Each row comes from the steps of one walk. Every step used is in the known rows, and no mark comes twice. Write the walk behind each row, first mark first.
(in the rows, 128 means zero)
Known rows:
y-e-a-m: [158 113 139 127 106 133 156 117 125 164 129 131 129 107 100 114 137 110
 130 218 137 153 116 151 124  94 159 126  97 167 156  87 124 135 161 118
 137 115]
z-y-e-a: [143 132 108 141 104 141 167 106 126 160 112 152 122 121  83 103 112 115
 109 200 146 136  99  97 167 140 155 132 126 126 107  95 110 130 180  97
 153 115]
l-e-y-z: [157 102 159 118 114 108 174  91  74 135 132 148 117  88 105 136 136  95
 147 169 131 125  45 151 147 159 144 113  98 144 117  67  91 120 134 101
 144 140]
j-y: [112 118 162 142 117 122 137  88 114 106 115 154 135 113 107 154  58 157
  86 143 168 100  89 134 171 163 147  90 101 118 111 122 136 120 170 124
 131 131]
q-m-a-e-y-j: [195  52 165 125 106 109 107 113 138 104 134 141 131 121 105 134 125 114
 108 184 122 131  84 164 117  92 133 145 122  94 124 105 149 118 160 129
 148  94]
a-e-y-m-c: [165 101 176  97 113 104 142 145 100 100 128 125 133 111 140 163 130  92
 102 171 126 143 109 132 121  88 137 125 119 166 128 158 106 122 151 145
 155 121]
f-m: [121 103 178 135 130 145 135 132 129 116 143 132 132 123 104 185  73 110
 130 177 158 131  87 137 142 125 143  94 128 159 164 107 148 102 155 137
  91 134]
f-m-a-e-y-j: [199  66 180 111  93 128 107 130 167 108 142 142 122 144 112 154  95 106
 138 182  99 158  56 150 135  87 133 126 118 108 153 124 169  96 135 121
 143 131]
y-e-a-m-c: [153 131 148  98 104 123 159 136 119 111 115 120 127  97 113 107 148 134
 114 207 122 157 126 121 122 103 159 137 104 188 156  96 134 158 168 124
 134 114]
e-y-m: [137 102 179 136 131 122 150 108  84 148 128 144 131 111 105 175 115  73
 122 166 159 132  76 160 138 113 117 114 110 132 144 165 100  80 154 142
 142 121]
d-t-j-y-e: [152 123 157 152 141 131 162  81 127 101 128 153 139 130 121 131  53 140
  74 138 149  89  55 139 152 166 167  94  82  75 124  85 130 118 204  49
 139 157]
k-l-e: [120 110 150 127 115 130 141  85  84 120 137 136 152  94 134 130 111 104
 105 150 189 119  91 141 130 148 169 119 114 166 139 101 140 171 160 142
 108 150]
l-e-a-m-c-j-y: [159 133 137  85  64  89 158 128 146  82 106  89 123  82 156 152 167 191
 143 153 116 117 128 109 151 124 174 134  81 164 143 137 171 164 190 149
 147 129]
k-l-e-a: [132 123 137 126  86 129 140  79 105 151 110 143 144  87 117  97 131 105
 120 158 171 128  93 122 113 141 176 149 109 167 111 103 152 167 165 149
 114 145]
z-y-j: [133 116 139 140 141 135 144  92 113 105 129 143 132 145  85 142  76 121
 114 162 150 124  63 133 189 136 126 102 136  91 151 153 120 109 180 105
 141 129]
k-l-e-y-z: [147  97 156 130 117 119 163  61  87 154 129 148 123  95 125 125 150  75
 145 150 155 141  44 156 136 154 143 128 108 143 115 103  97 152 131 104
 154 143]
j-c-m-a-e: [137  78 167  83  94 127 109 106 170  72 130 129 166 114 157 183 105 177
  98 184 141 119 155 136 121 136 153 137 101 179 115  74 199  99 159 151
 121 134]
y-z: [118 103 178 123 141 133 165  92  98 116 126 151 139 115  97 131  86 130
 120 176 147 127  64 143 135 130 138 101 105 151 135  59 107  94 148  90
 122 140]
a-m-y-j: [136 115 171 106 128 131 145 107 112 107 150 130 127 111 119 149  85 117
 110 166 131 139  69 176 158  85 115  84 104 107 204 177 146  99 115 134
 116 129]
q-m-a-e-y-j-t-d: [192  49 190 154 114 103  82  69 160 116 133 130 109 133 118 150 128 148
 132 132 122 107  74 167 107  99 124 146 113  80  92  58 176 108 134  95
 182 112]
z-y-m-c-j: [116 119 160 105 128 117 176 139 118  71 122  98 143 129 141 197 125 154
 111 158 150 124 118  92 165  97 126 120 129 150 176 177 124 104 200 133
 146 123]
n-d-t-j-c-m-a: [120  79 215 100 127 139 138  83 175  26 114 121 166 114 127 197  80 181
 123 134 136  83  98 130 101 183 139 119 100 130 126  98 238  62 174  84
  89 157]
y-j-c: [141  91 155 112 152 123 136  84 109  52 143 137 138 120 105 154  76 164
 108 170 149 132  96 143 152 150 129 106 125 141 162 122 156  85 151 112
  99 167]
j-y-e-a: [144 114 124 131  94 130 149  97 131 146 109 166 111 106  88  99 101 155
  80 193 142 125 101 112 165 156 164 127  98 125 109  92 131 139 168  98
 143 136]
z-y: [112 140 147 149 128 137 151  96 109 123 120 143 144 128 103 157  72 116
 115 151 171 113  90 115 177 148 140  92 130 119 112 129 117 111 180 122
 141 107]
k-l-e-y: [136 124 149 141 111 117 145  69  87 144 131 141 133  94 130 146 133  61
 128 137 179 125  78 148 142 161 158 123 117 145 111 136 120 162 151 141
 136 129]
q-m-a: [120  78 186 134 112 129 128 121 116  95 118 144 153  95 104 143  94 155
  88 168 166 106 104 141 104 134 135 137 116 136 133  66 166 116 179 147
 107  91]
m-c-j-y-e-a: [137 141 129  96  90 109 172 111 159  76 105 123 116 113 119 126 127 196
  84 182 129 124 133  66 169 142 170 140  99 152 126 101 148 146 196  89
 140 138]
l-k: [121 126 169 113 121 134 117 116  53 106 130 123 156  92  94 145  58 119
  82 163 173 110  79 135 149 151 153  94 103 151 137  60 142 138 158 157
  99 174]
a-m-c: [120 136 184 108 127 115 147 130 106  73 124 109 147 106 132 160 110 132
 120 156 149 134 115 142 129 114 144 100 110 179 159 129 138 142 168 150
 125 111]
d-t-j: [132 153 194 149 154 133 156  79 124  88 122 136 168 132 114 150  42 105
 113 116 163  84  52 147 117 143 160  91  93 104 120  88 139  78 210  88
 105 141]
n-d-t-j-c-m-y-z: [112  79 208  86 146 142 181  74 164  54 137 130 129 102 137 195  94 156
 119 146 111  93  66 140 124 169 114  89 104 109 142 114 190  48 107  54
  92 169]
z-y-e-a-m-c-j-t: [144 153 116 124 106 103 168  96 179 111 112 100 119 123 149 153 167 189
 160 160 113 121 140  73 151 115 144 114 100 140 115 135 146 143 193  82
 199 125]
z-y-e-a-m-c-j: [153 147 120 104  98 118 181 133 165 111 118  89 125 125 136 148 169 146
 142 197 122 151 140  86 161  91 157 137 119 159 156 132 130 145 201 109
 168 100]
k-l-e-y-m: [148  76 157 134 114 120 145  93  67 165 136 139 132  90 140 155 157  59
 122 151 174 140  73 168 126 123 137 140 110 149 155 175 111 145 145 155
 147 141]
t-j: [141 136 189 135 148 130 151  95 134  95 125 121 136 133  96 157  52 107
 105 137 168 120  70 163 132 112 145 113 118 123 148  88 133  83 197  96
  97 124]
q-m-c: [109 107 174 124 138 114 141 134  99  63 120 124 141  93 114 156 115 144
  83 164 166 108 126 119 120 142 141 128 139 168 137  96 137 147 186 149
 100  94]

Write each row's walk:
[122 134 184 119 134  81 159  85 129  79 118 112 130 116 151 210 138 160
 141 121 136 101 105 102 130 126 113 104  92 143 123 180 132  85 172 109
 167 149]
e-y-m-c-j-t
[106 127 199 165 141 126 120  54 121 119 126 129 127 123 113 171  75 151
 127 107 175  86  83 139 134 144 141  98 103 141  99  45 155  98 141  96
 139 148]
j-t-d
[154  85 183  96  91 121 130  91 164 140 113 150 140 128 128 157 139 108
 134 186 110 132  81 158 131 119 137 142  88 140  98  66 136  98 145 107
 171 106]
c-m-a-e-y-z
[143 115 145 107  87 155 162 142 144 155 139 154 101  99 107 126 102 112
  96 214 124 152  88 106 144 112 140 120 119 141 162 104 157 111 104 118
  97 137]
f-m-y-e-a
[158  56 161  75 108 122 101 100 171  56 137 130 155 133 138 169 109 182
  98 198 118 130 129 149 132 127 141 144 107 155 155  97 202  93 157 129
 122 154]
y-j-c-m-a-e
[141 110 198 127 135 117 156 116 112  61 102 135 145 118 138 152  72 162
  74 103 130  91  55 135 128 141 138 116  84  92 140 170 145 105 210  99
 142 157]
d-t-j-y-m-c
[160 129 160 130 116 111 133  99 125 132 139 136 139 122 120 161  89  65
 123 165 149 124  99 141 139 114 160  95 115 140  83 106 107 111 151 130
 144 108]
a-e-y
[135 141 181 158 137 127 147  71 137  91 109 149 153 131 119 150  34 143
  96  96 156  72  47 147 145 169 158  87  82  68 102 123 147  95 213  83
 132 144]
d-t-j-y
[142 120 174 101  90 135 175 100 131 162 111 145 118  87 113 108 121 124
 141 177 108 150  64 156 122  84 120 113  86 128 141 119 130  94 101 122
 141 117]
e-a-m-y-z
[ 91 108 190 130 142 137 159  96  95  73 136 148 169 102 102 153  60 124
 121 156 159  71  87  98 115 175 160  55 108 149 110 105 162 107 150  96
  95 150]
n-d-t
[151 109 139 127  85 127 135  91 117 168 120 120 142  86 137 111 159  95
 155 165 160 144 105 160 105 105 169 144  99 171 140 128 152 175 160 162
 131 129]
k-l-e-a-m
[205  35 157 112 109 102 107 101 149  67 142 134 132 108 125 153 129 157
 114 184 117 138 114 156 111 115 126 149 129 105 115 109 172 102 147 135
 141 115]
q-m-a-e-y-j-c
[106 109 197  95 139 138 162  81 169  43 140 120 142 101 142 214  74 139
 106 132 139  77  99 128 131 180 128  82 113 114 139 145 214  60 127  88
  72 157]
n-d-t-j-c-m-y
[130 103 188  86 140 134 168  74 170  84 132 123 112 113 135 192 101 150
 103 152 127 133  75 174 150 135 104 128 108 117 162 100 158  48 130  82
 101 146]
t-j-c-m-y-z
[132 159 197 126 108 102 135  77 182  97 104  72 124 118 145 178 149 183
 177 115 132 109 127 114 117  87 147 133  89 168 119  85 184 111 163 110
 161 127]
e-a-m-c-j-t-d
[132 120 189 109 125 107 155 127  80  98 111 133 129 102 119 169 127  99
 107 154 144 138  86 132 138 125 118 128 115 155 144 179 110 111 159 144
 143 120]
e-y-m-c
[100 158 203 126 137 104 141  71 153  50 119  88 132 128 145 197  99 192
 131  98 162  86 114  91 138 131 147 109 107 168 116  59 173 107 166  86
 139 148]
m-c-j-t-d
[195  69 191  88 108 114 135  79 208  93 119 123 123 133 142 182 132 136
 141 160 101 150  84 183 119 112 126 163  99 118 105  67 160  58 158  78
 159 126]
t-j-c-m-a-e-y-z
[125 168 168 111 108  90 147  85 178  87 101  96 142 109 147 167 138 194
 172 134 125 103 135  92 109 109 145 111  80 165 112 134 171 113 184 117
 155 132]
e-a-m-c-j-t
[120  88 171 131 126 126 157  81 113 118 115 163 122 113 102 132  78 169
 103 155 141 116  61 142 164 157 135  95  93 113 117  89 113 110 150  86
 147 142]
j-y-z
[138  67 205 133 146 134 174  76 140  76 118 148 123 119  96 138  57 165
 118 121 116  83  25 137 128 164 140  73  94  77 112  96 150  88 159  21
 130 164]
n-d-t-j-y-z
[140 126 144 108  65 133 150  94 116 168 123 130 131  68 153 109 145  96
 125 152 147 141  92 151 117 102 152 130  94 144 143 161 165 166 110 170
 127 128]
k-l-e-a-m-y
[154 137 122 116  97 128 167 137 132 131 107 119 120 112 115 113 154 126
 126 192 118 158 121 105 157 115 148 136 123 151 138 131 120 167 179 119
 172  99]
z-y-e-a-m-c
[122  91 155 142 128 140 155 124  89 142 125 140 140 125 111 168  97 112
 109 166 164 127  85 138 162 111 118 105 127 123 156 165 106  95 175 136
 151 124]
z-y-m
[112 130 161 132 120 114 152  84 149  86 127 122 140 127 125 188  74 175
 103 145 171  94 107 115 175 139 154  88  98 123 133 125 146  99 187 115
 128 131]
c-j-y
[146 125 167 136 144 116 140  75 105 110 129 148 122 131  78 150  93  82
 130 162 145 132  53 157 167 139 127 108 120 104 144 149 113  93 156 110
 132 127]
e-y-j
[150 137 171 121 114 110 150  87 173 108 123  78 108 120 142 159 168 182
 155 155 125 127 135 110 121  84 158 140  91 179 142  52 169 131 160  79
 168 138]
y-e-a-m-c-j-t-d
[113 118 175  94 124 104 178  96 141  47 113 121 125 120 132 161 107 212
 104 148 128 110  90  96 166 144 139 109  96 142 135 103 130 119 174  80
 146 143]
m-c-j-y-z
[133 116 152 111 117 139 168 127 102 135 161 133 124  96 135 144 101 106
  86 193 145 141 103 155 150  96 135  82 100 141 187 117 127 129 109 123
 122 120]
a-m-y-e
[143  36 224 121 108 138 148 118 132  68 106 148 143 111 113 145  57 191
  88 118 121  84  43 143 102 133 124 105  81  73 146 146 198  79 171  77
 131 165]
n-d-t-j-y-m-a
[170  98 165 120 123 113 154  89 123 142 136 148 127 123 115 136 109  79
 140 179 124 141  71 149 135 106 145 100 107 135  89  73  85 103 131  92
 162 123]
a-e-y-z
[116 121 175 108 111 115 147 139 174  49 128 103 121 130 147 214  95 190
 113 149 139 118 115  89 176 136 149 102 117 149 164 147 172 123 180 126
 114 136]
f-m-c-j-y
